Known rows, with every way that one mark hangs from another
{mosi {naze {numupu rokuf}} {zudu {bedi piza}}}: -1.37; +0.74; -1.58; -0.04; +0.27; -0.81; +1.22; +0.28; +3.50; +1.08; +0.06; +0.28; -0.53; -0.40; +0.99; -1.95; +0.02; +1.51; +0.78
{zudu {bedi piza}}: -0.24; +0.00; +0.12; +0.46; +0.46; +0.64; -1.11; -0.09; +2.41; +0.69; +1.20; -0.26; -0.04; +0.55; -0.44; +0.05; -0.53; +0.64; +0.06
{rinu mosi {numupu rokuf}}: -0.39; +1.99; +0.60; +0.23; -0.13; +0.78; +0.20; +0.44; +0.15; +0.99; -0.89; +1.58; +0.24; +0.77; -1.46; +1.17; -2.00; -1.74; -0.38
{mosi {naze {numupu rinu rokuf}} {zudu {bedi piza}}}: -1.58; +0.11; -1.73; +0.35; +0.47; -0.92; +1.09; +0.29; +4.40; +1.25; -0.08; +0.17; -0.57; -0.24; +0.73; -0.99; -0.50; +1.30; +0.93
{puva bedi mosi}: -0.50; -0.39; +0.48; -0.16; -0.58; +1.93; +0.06; +0.48; +0.44; +1.38; -0.02; +1.01; -0.54; -0.11; -0.35; -0.14; -2.05; +3.93; -0.25
{puva {mosi naze rinu zudu} numupu}: -1.59; -0.59; +0.10; -2.27; -0.82; +0.12; +1.94; +0.11; +1.29; +1.95; -0.54; +1.52; -0.71; -0.64; +1.10; -1.49; -0.97; +1.95; +1.58
{puva {bedi piza} {mosi {naze {numupu rokuf}} zudu}}: -1.99; +0.01; -0.97; +0.03; +0.14; +1.30; +1.45; +0.65; +2.86; +1.63; -0.04; +1.56; -0.82; -0.69; +0.31; -2.16; -1.53; +6.57; +0.44
{bedi piza zudu}: -0.06; +1.41; -0.21; +1.23; +1.16; +0.05; -0.33; -1.20; +2.51; +0.43; +1.30; +0.19; +0.30; -0.46; -1.34; -0.90; +1.04; +4.02; -0.24
{mosi naze {rinu numupu} zudu}: -2.16; -0.74; -0.57; -0.62; +0.15; -0.28; +2.45; -1.55; +2.03; +0.44; -0.62; +0.30; -0.18; -0.59; -0.68; -1.96; +0.48; -1.15; +0.93
{naze {numupu {rinu {mosi {zudu bedi}}} rokuf}}: -0.20; +2.11; -0.52; +0.38; -0.51; -0.68; +0.26; +1.11; +2.36; +1.37; -0.76; +0.20; -0.29; +0.19; +0.43; +1.32; -2.42; -1.32; +0.23
{puva {bedi piza zudu} mosi {numupu rinu rokuf}}: -0.79; +0.41; -0.33; +0.14; +0.27; +1.45; -0.92; +1.27; +3.90; +3.58; -0.13; +1.89; -0.84; -0.28; -0.96; +1.42; -2.83; +7.67; +0.26
{mosi {naze numupu} zudu}: -1.15; +0.77; -1.30; -0.59; -0.57; -1.10; +2.21; -0.08; +1.14; +0.03; -0.40; +0.42; -0.33; -0.98; +1.26; -2.93; +0.93; -0.21; +0.68
{numupu rinu rokuf}: -0.40; -1.04; -0.83; +0.91; +1.03; -0.52; -0.34; +0.61; +2.04; +1.16; -1.04; -0.10; -0.32; +0.44; -0.30; +2.92; -1.61; +1.57; +0.26
{naze {numupu rokuf}}: +0.00; +1.84; -0.57; -0.44; -0.15; -0.98; +0.27; +1.77; +0.26; +0.63; -0.79; -0.23; -0.31; -0.40; +1.09; +0.04; -0.97; +0.65; -0.03
{numupu {rinu {mosi naze {zudu bedi}}} rokuf}: -1.09; -0.15; -0.92; +0.78; +0.66; -0.05; +0.70; -0.32; +3.56; +1.37; -0.89; +0.89; -0.28; +0.73; -0.63; +2.01; -2.11; +0.38; +0.64
{numupu {rinu {mosi naze {zudu {bedi piza}}}} rokuf}: -1.44; -0.31; -0.97; +1.13; +1.22; +0.26; +0.49; -0.39; +4.27; +1.26; -0.42; +1.00; -0.18; +0.78; -0.85; +1.78; -1.99; +1.55; +0.71
{naze {numupu {rinu {mosi {zudu {bedi piza}}}} rokuf}}: -0.55; +1.99; -0.57; +0.75; +0.10; -0.36; +0.08; +0.99; +3.10; +1.24; -0.31; +0.34; -0.20; +0.25; +0.19; +1.07; -2.33; -0.15; +0.30
{rinu {mosi naze {zudu {bedi piza}}} {numupu rokuf}}: -1.43; +1.38; -0.26; +0.46; +0.18; +0.78; +0.98; -0.44; +2.81; +1.49; -0.35; +1.93; +0.03; +0.71; -1.36; -0.39; -1.35; -0.91; +0.24
{mosi {naze {numupu rokuf}} rinu zudu}: -1.99; +0.36; -1.35; -0.96; +0.43; -1.29; +2.61; -0.31; +2.51; +0.49; -0.97; -0.26; -0.48; -1.02; +0.81; -1.85; -0.09; +1.01; +1.14
{puva bedi}: -0.46; -0.18; -0.26; +0.24; -0.20; +1.35; -0.37; +0.18; +0.82; +0.34; -0.15; +0.26; -0.30; -0.17; -0.79; -0.15; -0.85; +1.76; -0.43

Rows
-1.65; -0.46; +0.22; -1.11; +0.40; +2.01; -0.40; +1.59; +2.68; +2.70; -0.36; +1.46; -0.87; -0.14; -0.38; +0.66; -3.28; +6.63; +0.70 => {puva {bedi piza} {mosi rinu} {numupu rokuf}}
-0.34; +2.01; -0.64; +0.44; -0.32; -0.76; +0.66; +1.06; +1.71; +0.90; -1.03; +0.43; -0.23; -0.07; +0.45; +1.07; -2.08; -0.77; +0.22 => {naze {numupu {rinu {mosi zudu}} rokuf}}
-0.32; +0.64; -0.13; -0.59; -0.11; +0.03; -0.55; +1.50; +1.42; +1.63; -1.12; +1.37; -0.29; +0.48; -0.06; +2.46; -2.35; -0.11; +0.59 => {puva {numupu {rinu mosi} rokuf}}
-1.10; -0.20; +0.34; -1.74; -0.47; +1.57; -0.13; +1.75; +1.54; +2.97; -1.09; +1.28; -0.99; -0.22; +0.03; +1.10; -3.43; +4.73; +0.57 => {puva bedi {mosi rinu} {numupu rokuf}}
-0.44; +1.99; +0.19; +1.13; -0.31; +0.97; +0.05; -0.39; +2.26; +1.85; -0.31; +1.69; +0.03; +0.91; -1.47; +0.73; -1.91; -1.91; -0.09 => {rinu {mosi {zudu {bedi piza}}} {numupu rokuf}}
-1.92; -0.49; -0.78; -0.58; +0.27; -0.32; +1.75; -1.06; +3.46; +1.73; -0.75; +0.04; -0.45; -0.10; -0.62; -0.70; -0.57; -0.95; +0.94 => {mosi naze {rinu {numupu rokuf}} {zudu bedi}}
-1.66; -0.59; +0.13; -2.67; +0.18; +0.04; +1.18; +1.44; +1.27; +2.20; -0.94; +1.26; -0.74; -0.26; +0.93; +0.14; -2.03; +4.02; +1.35 => {puva {mosi naze rinu} {numupu rokuf}}
-1.23; +2.15; -0.51; +0.01; -0.01; +0.20; +1.23; -0.11; +2.79; +0.58; +0.13; +1.20; -0.03; +0.15; +0.05; -1.31; -1.13; +0.12; +0.48 => {rinu {mosi {naze {numupu rokuf}} {zudu {bedi piza}}}}
-0.89; -0.02; -0.39; +0.39; +0.01; -0.31; +1.18; -0.98; +1.83; +1.44; -1.13; +0.08; -0.30; -0.21; -0.69; +0.32; -0.70; -1.21; +0.55 => {mosi {rinu {numupu rokuf}} zudu}
-1.50; +0.08; -1.18; -0.76; +0.70; -1.12; +1.26; +1.26; +1.76; +0.21; -0.76; +0.00; -0.32; -0.44; +0.71; -0.40; -0.57; +1.50; +0.56 => {mosi {naze {numupu rinu rokuf}}}
-1.74; +0.58; -0.77; -1.23; -0.31; -0.88; +2.07; -0.71; +3.09; +0.62; -0.08; -0.66; -0.42; -0.79; +0.73; -2.35; -0.12; -1.15; +1.08 => {mosi {naze numupu} rinu {zudu bedi}}
-1.30; +1.40; -0.37; +0.18; -0.14; +0.36; +1.71; -0.40; +1.26; +1.09; -1.11; +2.09; +0.03; +0.36; -1.07; -0.44; -1.00; -1.29; +0.18 => {rinu {mosi naze zudu} {numupu rokuf}}
-2.69; -0.41; +0.12; -1.13; +0.77; +1.79; +1.35; +0.54; +2.71; +0.70; +0.56; +0.62; -0.47; -0.73; -0.42; -2.15; -1.98; +6.23; +0.51 => {puva {bedi piza} {mosi {naze numupu} rinu}}
-1.16; +2.07; +0.20; -1.06; -0.16; +0.23; +1.43; +0.41; +0.34; -0.76; -0.01; +1.05; +0.28; -0.10; -0.02; -1.53; -0.82; -0.69; +0.18 => {rinu {mosi {naze numupu}}}
-1.26; -0.24; -1.01; +0.84; +0.85; -0.15; +1.07; -0.31; +2.91; +0.93; -1.16; +1.10; -0.16; +0.50; -0.59; +1.73; -1.74; +0.96; +0.64 => {numupu {rinu {mosi naze zudu}} rokuf}
-0.67; +0.20; -0.21; +0.25; -0.36; -0.13; +0.57; -0.96; +2.79; +2.21; -0.74; -0.29; -0.39; +0.15; -0.76; +0.70; -1.26; -2.19; +0.50 => {mosi {rinu {numupu rokuf}} {zudu bedi}}
-2.20; +0.43; -1.24; -0.61; +0.80; -0.76; +1.73; -0.38; +4.42; +1.02; -0.03; -0.50; -0.49; -0.59; +0.47; -1.78; -0.53; +1.47; +1.19 => {mosi {naze {numupu rokuf}} rinu {zudu {bedi piza}}}
-2.17; +0.30; +0.16; -1.68; +0.40; +1.70; +0.73; +0.15; +3.53; +2.20; +0.60; +1.64; -0.61; -0.97; -1.03; -1.86; -1.45; +7.49; +0.74 => {puva {bedi piza zudu} {mosi naze rinu} numupu}
-0.87; +2.26; -0.45; -0.43; -0.56; -0.08; +1.44; -0.03; +2.04; +0.69; -0.33; +1.14; -0.14; +0.09; +0.30; -1.05; -1.22; -1.04; +0.42 => {rinu {mosi {naze {numupu rokuf}} {zudu bedi}}}
-1.05; +2.08; -0.30; -0.45; -0.64; -0.03; +2.05; -0.40; +0.87; -0.30; -0.21; +1.34; +0.11; -0.31; +0.26; -2.08; -0.40; -1.21; +0.42 => {rinu {mosi {naze numupu} zudu}}
-2.02; +0.37; -0.96; -1.13; +0.02; -1.04; +2.72; -0.74; +2.12; -0.09; -0.49; -0.32; -0.32; -1.16; +0.76; -2.73; +0.38; -0.14; +1.12 => {mosi {naze numupu} rinu zudu}
-2.35; -0.76; -0.86; -0.07; +0.99; +0.00; +1.46; -1.18; +4.39; +1.54; -0.17; +0.18; -0.35; -0.02; -0.99; -1.03; -0.46; +0.59; +1.00 => {mosi naze {rinu {numupu rokuf}} {zudu {bedi piza}}}
-0.28; -0.34; -0.59; -0.64; -0.02; -0.54; -0.73; +1.74; +1.46; +1.87; -1.17; +0.75; -0.52; +0.20; +0.45; +2.29; -1.59; +0.59; +0.68 => {puva {numupu rinu rokuf}}
-2.16; -0.71; -0.96; -0.47; +0.60; -0.53; +2.37; -1.15; +2.43; +1.00; -1.15; +0.37; -0.34; -0.46; -0.59; -1.11; +0.01; +0.08; +0.95 => {mosi naze {rinu {numupu rokuf}} zudu}
